Each row was made from one walk, in order. Every step used is in the known rows, and no mark comes twice. Write each row's walk.
Known rows
V/Y/C/N/U: [ 44.4 -17.6   6.2 -35.1  23.5  -8.3  -5.7 -54.7  48.4 -14.1  47.0 -13.3
 -46.6   3.0  36.9  -7.6  28.1  25.5  32.0  33.3 -39.4  27.5 -17.6 -14.4]
Z/D/V/E/U/N/C: [  9.5  31.0  22.1  21.8   1.0  21.6  -6.3 -24.6   2.5  -6.9  -6.3   4.9
  20.4  -9.9  25.3 -18.5 -21.7   2.2  21.4 -45.9  -3.0 -16.6  -4.9  14.3]
E/U/N/Z/D/V/Y: [ 10.1  17.4   5.2  12.6  13.1  15.5  24.9  -9.1   0.6 -11.6  41.7 -22.2
   0.1   1.1  12.9 -26.6 -27.4   3.4  11.1 -36.2  10.9 -25.0  15.9  -3.3]
C/Y/V/D: [ 37.1 -39.1 -16.6   4.8 -13.8  -9.5  20.6 -10.8  10.5 -10.8  21.2 -18.2
 -54.7  -9.6  34.1   2.3  24.8 -27.5  -2.6  30.6 -19.0 -32.8  -3.1   7.0]
Y/V: [ 36.9 -13.4  -4.3  -2.0  -2.3  12.9  17.3   9.9 -12.1 -17.2  18.1 -38.0
 -37.2   4.5  21.9 -44.6  12.1 -26.6  14.1  29.1 -13.5 -27.5 -21.5  -3.1]
N/U/E/V/Y: [ 10.6 -11.9  -1.1 -42.3   0.8  -2.7  19.1  -2.1  20.1  11.1  33.6 -38.1
  10.0  25.6  25.6   5.2 -16.5  21.7  -2.5  20.4 -43.7 -13.7  -2.4  17.8]
Z/D/V/E/U/N/C/Y: [ 18.0  12.1  11.5  12.9 -10.9   9.5  -4.0 -32.1   8.5   2.0  -8.2   4.6
  12.9 -18.5  25.0   6.2 -19.8   4.6  19.4 -39.3 -12.1   2.3   1.0  27.5]
C/N/Z/D: [ -0.2  -0.2  -2.8   0.0  -7.4  13.4 -13.6 -21.9  13.2 -33.7  16.5 -31.2
  -2.1   5.0  57.1 -49.6  17.2  -8.5  20.5  17.8 -11.3 -17.0  16.5  -4.5]
Z/D: [ 32.0  21.0   9.7  16.0  13.7  16.2  13.2  -7.8  10.9 -25.3   0.1 -35.8
  -8.0 -13.2  52.4 -50.0   0.4  -5.8  26.4  19.4 -21.9 -37.3   5.0   9.3]
Z/D/V: [ 24.8  20.4  22.1  27.7   6.9  36.1  20.6  -3.2   4.8 -16.7  -7.0 -32.2
  -1.8 -21.0  45.0 -39.5 -24.4  -1.5  24.7   1.6 -15.0 -32.5   9.4   5.3]
D/V/E: [  7.5  -4.6   5.8 -11.2 -10.2  41.9  -0.9 -20.3   3.9 -10.6  -8.9   0.7
  -5.5   0.2  22.1  -6.9  10.0  -2.6   0.4   4.7 -16.5  -5.5 -25.7  -6.4]
Y/C/N: [ 40.2 -15.5  -4.7 -14.9  10.4  13.2 -27.3 -49.9  29.5 -35.6  14.8  -4.0
 -47.4   4.8  39.0 -39.1  56.9 -10.7  45.0  41.2 -29.5  18.4 -19.6 -20.7]
L/E/U/N: [ 14.8   9.5 -16.9  -7.5  16.3  28.2   5.4 -42.7  -0.5 -18.7  16.6   2.1
   3.4   5.0  27.9 -41.0  24.6 -16.9  17.6 -11.0 -16.3   1.4 -36.7   1.4]
Z/D/V/E: [ 10.3  16.3  25.6  15.8 -10.1  31.1  12.6 -10.9  16.9 -11.4 -24.5 -16.2
   7.9 -12.9  30.2 -21.7  -9.7   4.0   6.6 -11.3 -18.2 -18.7  -9.0  13.9]
Z/D/V/Y/C/N/U: [ 33.4   5.5  36.4   5.4  13.1   8.0  16.2 -35.3  46.2  -6.4  19.4 -25.0
 -18.0 -16.9  39.2 -14.3 -20.7  31.0  32.9  -2.0 -32.1  13.2   3.4   3.3]
Y/C/N/U/E/V/D/Z: [ -4.6 -32.9  -0.3 -14.7 -11.6  -4.6 -14.6 -40.2  35.8 -13.6  36.1  -5.3
 -15.5  46.4  33.5 -11.3  56.2  -1.9  11.3  36.0 -37.3  -5.0  -2.1 -16.8]
Z/D/V/Y: [ 34.1  14.4  34.6  19.1   8.5  22.5  31.6 -13.0  23.5 -10.5   7.3 -35.8
 -14.1 -28.4  37.2 -19.0 -31.0  20.7  16.9  -2.6 -19.3 -15.5   4.0   5.9]
Y/C/N/Z/D/V: [ 20.0   0.0  17.3  13.5  -1.6  17.7 -18.7 -26.3  28.4 -28.0  -4.2 -26.4
 -11.4   4.8  34.8 -51.1  19.9  -1.3  34.1   8.0 -15.5   1.8  12.8  -8.4]
Z/D/V/E/U/N: [  2.5  22.3  14.3  18.4  -4.7  30.5  18.4 -16.5   7.9 -12.8  -1.3   2.3
   7.0  -7.2  13.3 -20.1 -13.3  -7.4  11.1 -39.3  -3.6 -15.8 -12.7  10.6]
V/Y/C/N: [ 49.8 -21.2  10.0 -24.9  12.9  -2.7 -11.0 -59.5  49.4 -26.6  32.2  -9.9
 -60.0  -5.1  31.3 -13.0  44.3  16.4  32.4  35.4 -33.3  34.5 -25.9 -18.9]
L/E/V/Y/C/N: [ 40.0 -22.6  11.4 -25.0 -14.9   6.0   2.1 -59.3  51.6 -14.2   9.1 -17.2
 -15.3   2.3  33.4 -15.1  36.5  21.4  27.0  -2.5 -47.3  61.2 -36.6  11.5]
L/E/U: [ 28.7   4.1 -21.0 -14.0  11.8  26.6   2.7 -39.5  -1.9  -1.2   1.6  -9.9
   9.0  -0.8  39.1 -29.3  15.4   1.4  20.0  -2.8 -17.5  -6.9 -19.6   3.4]

Write each row's walk
[ 49.2 -38.5 -19.2 -14.2 -17.7  -2.8  19.7  -2.9  -2.5  -5.8  15.5 -37.6
 -45.8  -8.3  23.3 -10.4  14.9 -22.5  13.0  38.9 -25.3  -2.6 -11.8  13.8]  C/Y/V
[ 42.1 -26.3  -5.9 -20.1 -22.3 -15.6 -23.7 -22.7   0.4   4.3  -5.9 -17.2
 -16.2  -4.2  29.1   5.3  17.9  -3.9  10.8  17.8 -28.0   6.4 -18.7  23.8]  N/C/Y/V/E
[ 20.9 -23.5 -20.5  13.8  -2.7 -12.5  -1.6 -30.4 -20.6  -7.4  58.7   3.2
 -31.7  13.8  24.5  -4.2  27.7 -26.8  13.4   1.1   5.3 -29.5   1.1 -13.5]  E/U/N/C/Y/V/D/Z
[ 11.6  -3.5 -10.0 -15.3  -8.4  38.6   1.9 -23.3  -7.4   5.8   0.8   9.8
  -1.4   0.3  14.8   7.1  -2.2   3.8   7.8 -18.4  -0.5 -10.8 -12.1  -7.5]  D/V/E/U
[ 28.4 -18.7  18.1 -11.5   2.0  17.3  -8.8 -37.5  31.5 -17.0  23.1 -19.3
 -31.8   0.6  21.1 -14.6  14.1  18.6  18.4  11.3 -15.8  22.3  -2.9 -21.7]  D/V/Y/C/N/Z
[ -2.0  17.3   1.7   9.7 -12.3  21.0   4.0   2.7  -3.2   1.8 -10.6 -26.4
  32.5   8.8  21.6 -25.3 -19.8   8.0  -0.6 -33.3   7.6 -39.3  25.6  10.4]  N/Z/D/V/E/U
[ -7.9  -6.5  -8.5 -17.8   2.5   3.0  11.2  -0.7  16.2   2.1  25.9 -18.1
  13.4  30.2  42.2  -2.5  -1.3  -2.5  -9.8  17.2 -33.8 -56.3  10.8  10.9]  N/U/E/V/D
[ 14.5 -16.5  -1.7 -32.7  11.6   3.0 -28.3 -42.4  35.6 -15.6  12.7 -10.3
 -18.7  24.8  29.9 -27.1  39.7  -1.0  25.6  46.5 -43.8   8.3 -19.7  -7.1]  Y/C/N/U/E
[ 43.4 -13.6  -2.4 -24.1  -5.4   6.8  25.8 -12.1  16.3 -10.3  41.0 -32.3
 -26.0   1.5  35.8  -3.5  -0.2  14.9  21.2   8.0 -26.3   4.3  -2.1   3.2]  E/V/Y
[ 21.5   7.6 -27.3  -8.9  23.9  23.3   7.0 -23.2 -15.0 -24.2  47.5   3.1
 -24.7   7.9  24.4 -33.9  15.1 -25.5  29.3   1.4   0.6 -23.9 -11.7 -16.2]  E/U/N
[ 14.0 -20.9 -15.7  -4.2 -35.8 -20.1  20.7   2.4   4.8  -2.3   8.8 -27.2
  -8.7  11.7  -7.0  -9.1   8.8 -23.0  -8.7 -20.5  -6.2  -4.2  -6.5  34.6]  C/Y/V/E/U/N/Z/D
[ 33.0 -11.1  -7.6 -25.9  22.4   7.2 -21.0 -45.4  28.2 -21.3  30.6  -7.5
 -32.7  14.2  46.1 -34.5  38.8  -0.5  43.7  39.9 -35.7  11.2 -11.1 -16.3]  Y/C/N/U
[-11.5 -19.1 -13.0 -41.0   1.5  15.0 -17.1 -34.6  17.2 -12.7  28.1 -10.0
  -4.4  19.2  45.1 -13.5  17.5  -4.2   9.5  45.2 -37.0  -4.7 -15.4  -6.0]  C/N/U/E
[ 17.1 -20.9  24.5 -27.0   6.2  11.9  -3.3 -41.9  44.1   1.4  18.7 -12.9
 -21.8   4.5  14.8   7.2   0.1  27.0  10.5  21.7 -38.6  25.3 -19.1  -8.6]  D/V/Y/C/N/U/E
[-19.1 -18.1  -7.7 -14.9  -6.8   3.5  13.1  -3.3   4.9   1.5  39.7 -24.7
  16.0  47.0  37.9  -6.3  16.4  -2.1 -14.2  32.5 -31.6 -50.3  10.5  -3.3]  N/U/E/V/D/Z
[ -2.3 -29.1  -4.4 -51.1 -14.5   0.4   3.5 -32.1  31.8  -2.0  45.9 -19.3
  -7.2  19.6  36.8  13.0   0.8  19.0   7.9  22.2 -42.5  19.1 -10.9   4.9]  C/N/U/E/V/Y
[ 25.5 -16.2 -17.4 -18.6 -20.8   4.5  11.8  -2.0 -10.0   4.2   9.5 -11.5
 -21.1  13.9  -0.8 -10.5  16.2 -15.4   1.2  -8.7  -1.2 -17.5 -28.8   4.8]  Y/V/E/U
[ 37.7  -5.5  21.1  -5.7   6.9 -14.3  -8.5 -41.1  53.8 -25.8  19.6 -34.1
 -31.5  -0.1  32.6 -31.6  28.1  21.3  23.9  16.7 -26.6  15.2   0.7  -3.7]  V/Y/C/N/Z/D
[ 18.1  18.9  34.6  24.6  18.0   8.7  12.5  -9.9  30.8 -34.9  18.5 -34.1
 -11.7   7.0   9.4 -55.6   3.8  -3.6  10.8  -9.8 -13.4  -9.0  -3.0   0.4]  U/N/Z/D/V/Y/C
[ 50.7  14.9  41.6  22.6  15.3  12.6  22.1 -19.9  38.1 -10.9  -3.4 -35.6
 -23.1 -23.5  26.3 -26.4 -15.1  23.0  27.3  -1.5 -26.2  -3.7   0.3   6.0]  Z/D/V/Y/C
[ 34.7 -34.4  -3.9  11.0 -12.7 -16.9 -13.1 -25.5  -9.7  -3.1  27.5 -21.0
 -30.9   3.3  47.3  -2.9  31.2 -12.5   8.2  37.7 -16.8 -28.5   6.5  -4.9]  N/C/Y/V/D/Z
